Each row was made from one path, in order. Every step used is in the known rows, and no mark comes twice. Write each row's path.
Known rows
mikik > daraf > kevuf: [-14.5  17.9 -15.3   3.9  -8.6 -21.9  -7.5   4.7   3.2   8.5   6.2   7.7
  25.5  50.0   9.4 -11.6  13.5  28.1   9.7 -12.7 -17.9   2.7  -3.1]
daraf > dakul: [-14.7  10.7  -3.3  25.6 -10.0 -13.2  -0.3   9.4 -12.9   4.6  -0.4  14.9
  25.0  47.0  36.4 -18.5  15.3  -0.2  18.5 -28.7  -8.5   2.6   4.9]
daraf > kevuf: [-11.4   9.6 -10.5  25.8  -7.3 -13.1 -11.2   5.8   3.8  14.0   8.6  -7.8
  25.1  43.9  26.4 -11.5  19.8  22.9   6.9 -22.1 -28.2   7.6  -1.3]
daraf > fale > fugit > dakul > nazer > kevuf > nelez: [  0.8  10.7  -2.0   1.8  -1.2  -0.7  -8.0  -2.1 -39.6  31.8 -12.7  13.0
   1.3  34.3  16.0 -10.8   7.7   3.5  19.2   0.1   9.5 -13.1  11.3]
dakul > daraf > fale: [  6.0  32.7  -5.7  -2.2 -10.0 -17.9   5.1   3.0 -11.2   2.6  -5.9  14.7
  14.9  40.7   6.7  -3.9  13.5   2.4   8.8 -11.4 -11.5  -9.9   5.0]
daraf > fale: [ -6.5  27.7   2.9   4.7  -8.0 -17.2   3.8   6.5  -6.9  13.6  -4.3  17.1
  31.1  41.3  14.4  -3.5  18.1  23.8  15.3 -17.7 -18.4 -11.4   4.5]
fale > fugit > dakul > nazer > kevuf > nelez: [ -4.1   5.7  -5.4   3.2  -1.0   3.6 -13.9  -3.2 -38.2  30.7 -13.4   5.4
  -0.3  33.7  15.4 -15.5   8.5  -7.3  15.8  -3.0   8.0 -15.6  12.0]
mikik > daraf > kevuf > fugit: [-22.8  -5.8 -13.2 -22.4  -9.7 -19.4 -18.9  19.9  -3.3  23.5  -3.6   5.4
  20.4  46.7  13.2  -4.0   5.8  20.3  21.7 -22.7 -33.8  -3.0  10.4]
mikik > daraf: [-23.2  25.4 -13.1 -27.2 -10.0 -18.0  -7.2   1.2  -2.2   3.3  -7.9  19.9
  25.2  48.3  -9.2 -19.0  11.5   4.2  11.1 -14.0  -8.2 -25.2   4.0]
fugit > dakul > gezal: [ -1.0  25.4   8.5  -2.7 -14.2 -13.6  10.3  -6.9  -6.5   8.9  -2.8  -6.3
   7.2  35.2  13.4 -23.9   9.6  -3.5   7.2 -10.9 -19.5 -11.2   9.0]
fale > tofid > kevuf > fugit: [-15.9 -11.8 -14.9 -27.1  -5.1  -6.2 -12.8  16.4  -5.5  23.2  -8.2 -27.4
  18.8  33.5  25.0  -9.3   4.8 -28.1  19.8 -29.1 -61.7  -7.3   3.3]
fugit > dakul: [ -2.4  24.5   1.9 -19.4 -11.5  -2.8  13.2   3.8  -1.0  12.5   1.0  -2.1
  12.1  30.0   2.7  -7.9  19.0  22.2  15.5 -20.9 -16.4 -13.6   2.8]
fale > fugit: [-18.4  12.4 -10.5  -4.0 -14.6  -0.4  -7.0  17.0   5.6 -10.1   1.6  -4.3
  28.2  40.9   4.7 -23.5  18.0 -20.6   4.9 -25.1 -40.2 -30.9  13.5]
fugit > dakul > nazer > kevuf: [ -0.8  14.6  -7.5  -5.7  -2.9   2.2   2.1  -4.0 -29.4  18.8 -10.0   6.7
   8.8  17.7  14.6 -14.7   8.2 -20.0   7.1   2.4 -14.4   3.5  -2.7]
fale > tofid: [-10.0  15.3 -13.2  -8.1  -3.4  -4.1  -9.9   4.2  -4.2   0.6  -1.6  -5.9
  25.0  29.0  11.0 -26.9   6.7   3.6   8.6 -33.2 -57.9 -24.4   1.7]
mikik > daraf > fale: [ -8.9  35.5  -1.6 -16.8  -9.2 -26.7   8.0   5.0  -6.7   7.1  -6.1  33.0
  31.3  47.3  -1.5  -4.4  12.1  28.9  17.9  -7.4  -6.5 -14.8   2.5]
daraf > fale > tofid > kevuf > fugit > dakul: [  3.5   9.8  -0.6 -39.4  -9.7  -8.2  19.7  15.3  -7.1  21.9   0.0 -12.9
   9.4  25.7  11.0   3.6   8.7  12.8  28.1 -19.3 -40.5  -1.6  -0.8]
tofid > fale > fugit > dakul: [  0.9  25.1   3.2 -21.6 -15.9  -0.8  26.1  11.3   5.4  -2.5   3.6 -10.7
  10.6  25.7   0.7  -7.1  22.6   2.9   6.9 -22.4 -16.4 -27.3   5.3]
fugit > dakul > nazer: [  1.1  21.1  -7.3 -14.7 -10.4  -4.1   0.0   8.6 -16.8  10.1   2.3  10.8
  11.5  23.8  12.7 -18.1  10.2 -14.6  26.8  -7.7 -17.7   0.1   3.0]
tofid > fale > fugit > dakul > ruro: [  4.4  18.4 -11.2  -1.1  -8.8 -11.3  27.2   1.1  -1.8   5.9   5.5   0.1
  12.9  25.5  -2.0 -21.0   9.9 -26.2  -6.0 -22.1  13.7 -23.0  15.4]
mikik > daraf > fale > nelez: [ -5.6  28.4  -2.7   5.9 -15.2 -19.1  19.3   7.6  -6.4  26.0   9.3  17.9
  33.9  39.0   0.6 -19.1  15.7 -19.9  20.6 -15.7 -55.4 -37.6  -0.2]
mikik > daraf > fale > tofid > kevuf: [ -1.3  19.6 -15.7 -13.9  -2.5 -13.8  10.6   1.2  -4.8   9.2  -0.5 -22.4
  26.0  33.8  19.2 -12.2   8.0 -26.1  13.1 -13.3 -49.4   0.2 -15.1]

Which path is each row?
[ 13.2  28.0  -0.9 -22.9 -10.1 -15.4  16.5   5.1 -19.9  10.4  -7.5  14.1
   4.0  31.2   3.6   5.8   8.3  13.4  13.4  -5.4  -9.7  -4.5   3.7] | nazer > kevuf > fugit > dakul > daraf > fale
[  1.8  15.1  -6.5  -6.2  -5.0   2.7   9.3  -0.4 -25.6  12.9  -9.7   0.7
   6.3  13.7  14.1 -13.7  10.9 -31.7   0.0   1.2 -10.9  -4.7  -1.4] | tofid > fale > fugit > dakul > nazer > kevuf
[  9.0  18.7 -14.9   5.6 -11.6 -12.4   1.7   3.7  -1.2   4.7  10.6 -10.7
   1.7  38.2  13.7  -6.2  14.3  13.1   6.1 -13.5 -18.3  12.2  -3.5] | fugit > dakul > daraf > kevuf
[ -6.9   7.8   1.7 -37.7 -12.1  -4.2   7.8  14.7  -5.7  22.1  -2.8  -1.3
   8.2  30.4   3.8  -0.6  12.2  25.8  24.5 -24.9 -26.2 -12.9  10.8] | kevuf > fugit > dakul
[ 13.0  28.4 -12.6 -26.2 -17.3  -3.1  14.4   4.7  -3.2 -11.5  -1.0 -12.1
 -10.1  28.0  -5.4 -10.9  14.6 -29.3  -2.1 -15.9  -9.2 -23.6   6.4] | tofid > fale > fugit > dakul > daraf
[ -3.1   9.4  -7.9 -25.9 -11.2  -5.5  -4.3  16.1 -19.1  16.2  -0.1  10.4
   8.9  24.5  14.7 -13.8   5.6 -12.9  32.8 -10.8 -24.9   0.2   8.5] | kevuf > fugit > dakul > nazer
[ -3.6   5.6  -0.2 -27.7 -12.1  -8.4   7.9  15.9  -3.0  22.7   3.8  -4.3
   8.1  32.7  10.2   2.2  12.6  37.1  25.1 -22.4 -27.7   0.2   5.5] | daraf > kevuf > fugit > dakul
[ -5.7  17.4  -1.3  25.0 -14.0  -5.8  14.5   2.0   0.6  29.8   5.1 -18.3
  23.1  26.4  15.4 -21.2  25.4 -52.0   1.4 -33.8 -52.3 -48.7   0.1] | tofid > fale > nelez
[  7.8  21.9  -3.2  -0.5 -17.5 -13.2  22.8  11.6 -11.2  27.9  10.2   6.0
  15.7  30.7   4.2 -12.3  12.6 -28.2  22.6 -18.0 -60.5 -31.8   2.4] | kevuf > fugit > dakul > daraf > fale > nelez
[  6.8  12.1  -9.0 -31.2  -8.9  -9.2   5.5  17.2 -21.9  15.1   2.1   3.8
  10.5  20.5  19.3 -10.2   1.1 -16.7  36.8  -6.5 -37.6   7.6  -0.3] | daraf > fale > tofid > kevuf > fugit > dakul > nazer
[  8.5  15.7 -13.3 -33.6 -12.6  -3.4   3.5   3.7 -16.5   7.4  -8.6  -5.6
 -12.8  28.0  -1.9  -5.7   6.6 -17.0   5.6 -12.1 -13.0 -10.2   6.8] | nazer > kevuf > fugit > dakul > daraf
[-13.9  27.0  -7.2 -18.2 -15.6 -15.9   7.8  18.0   1.6 -13.4   2.0  20.9
  31.6  45.8  -4.4 -14.2  13.3   0.9  12.3 -11.3 -28.8 -28.4  11.2] | mikik > daraf > fale > fugit
[ 12.6  15.1 -17.5 -39.4 -12.4  -4.6   6.3   7.1 -11.5   3.5  -2.7 -18.9
 -11.6  27.0   1.8  -7.6   4.9 -28.9  10.9 -16.3 -30.4  -8.0   2.3] | fale > tofid > kevuf > fugit > dakul > daraf
[ 11.8  29.5  -1.4 -23.5 -12.4 -17.7  14.1   9.5 -12.9   8.3  -3.8  13.9
   6.1  35.4   2.9   3.6  10.7  17.1  17.9 -10.4 -10.9  -8.0   5.9] | kevuf > fugit > dakul > daraf > fale
[ 11.4  20.2 -14.1   5.9 -13.8 -11.8   9.7   6.7   2.4  -3.6  10.8 -16.6
  -0.1  35.6  13.7  -4.7  16.3   1.0  -0.1 -14.9 -16.2   3.3  -2.8] | tofid > fale > fugit > dakul > daraf > kevuf
[ -9.6  16.2   5.2  31.1 -13.3 -21.1   1.0  -2.6 -13.8   4.6  -4.2   5.8
  16.1  48.0  38.1 -31.5   6.9 -19.0   7.8 -17.1 -13.4  -1.8   9.3] | daraf > dakul > gezal
[ -5.8  -4.3 -15.9 -31.1  -6.1 -10.7  -6.6  16.8 -10.3  19.0  -8.2 -22.9
  12.5  32.9  22.4  -4.2   2.0 -29.0  19.4 -23.0 -56.2  -3.5   2.4] | dakul > daraf > fale > tofid > kevuf > fugit
[  0.3   8.0  -9.5 -20.0 -11.4  -8.4  -4.2  18.4 -17.0  16.2   4.4   8.6
   9.1  26.8  19.2 -11.2   5.2  -4.7  32.8  -8.9 -27.0   9.6   5.5] | daraf > kevuf > fugit > dakul > nazer
[ 10.3  19.5  -5.8  -0.5 -16.7 -12.4  26.6  10.3 -11.2  28.6  10.8  -7.3
  15.2  30.2   9.1  -9.9  13.3 -44.0  22.5 -15.2 -64.1 -23.3  -2.7] | tofid > kevuf > fugit > dakul > daraf > fale > nelez
[ -4.8   6.2   1.1 -35.3  -9.1  -1.4  10.5   9.1 -13.7  25.1  -7.9  -2.3
   5.2  25.1   4.4   0.5  10.0  20.1  18.7 -17.0 -22.7  -8.5   7.0] | nazer > kevuf > fugit > dakul
[ -9.1  14.2 -19.3  16.6  -5.6 -26.1  12.5  -0.4 -13.7   7.2   1.5  29.4
  22.8  45.9  13.2 -29.2   1.9 -26.3   4.3 -20.4  28.4  -6.2  13.6] | mikik > daraf > dakul > ruro
[  9.4  13.3  -9.4  -6.4  -0.7  -5.1  -1.7  -4.0 -25.5  29.0  -6.8 -20.4
  -2.1  39.6  20.3  -8.4   8.2  -7.9  19.4 -12.9  -9.8 -10.0   0.2] | fugit > dakul > daraf > fale > tofid > kevuf > nelez
[-11.7  -8.5 -15.7 -11.6 -10.4 -13.3 -20.6  18.9  -5.5  19.2  -2.9  -7.5
   8.2  42.4  18.9  -3.8   6.1   2.5  14.6 -25.6 -37.3   1.0  10.9] | dakul > daraf > kevuf > fugit
[  4.5  25.3 -13.5 -12.5 -10.0 -18.5  29.9   3.9  -5.7   2.4   7.1  19.9
  17.0  33.3 -11.4 -19.5   4.4 -10.6   3.8 -12.0  13.6 -17.3  15.2] | mikik > daraf > fale > fugit > dakul > ruro
[  9.9  26.7 -14.8 -28.8 -17.6  -1.8   9.7   6.1  -4.8 -12.5   1.7  -6.6
  -6.7  32.3  -7.3 -14.2  12.0 -25.3   4.0 -13.3 -17.0 -18.8   7.5] | fale > fugit > dakul > daraf
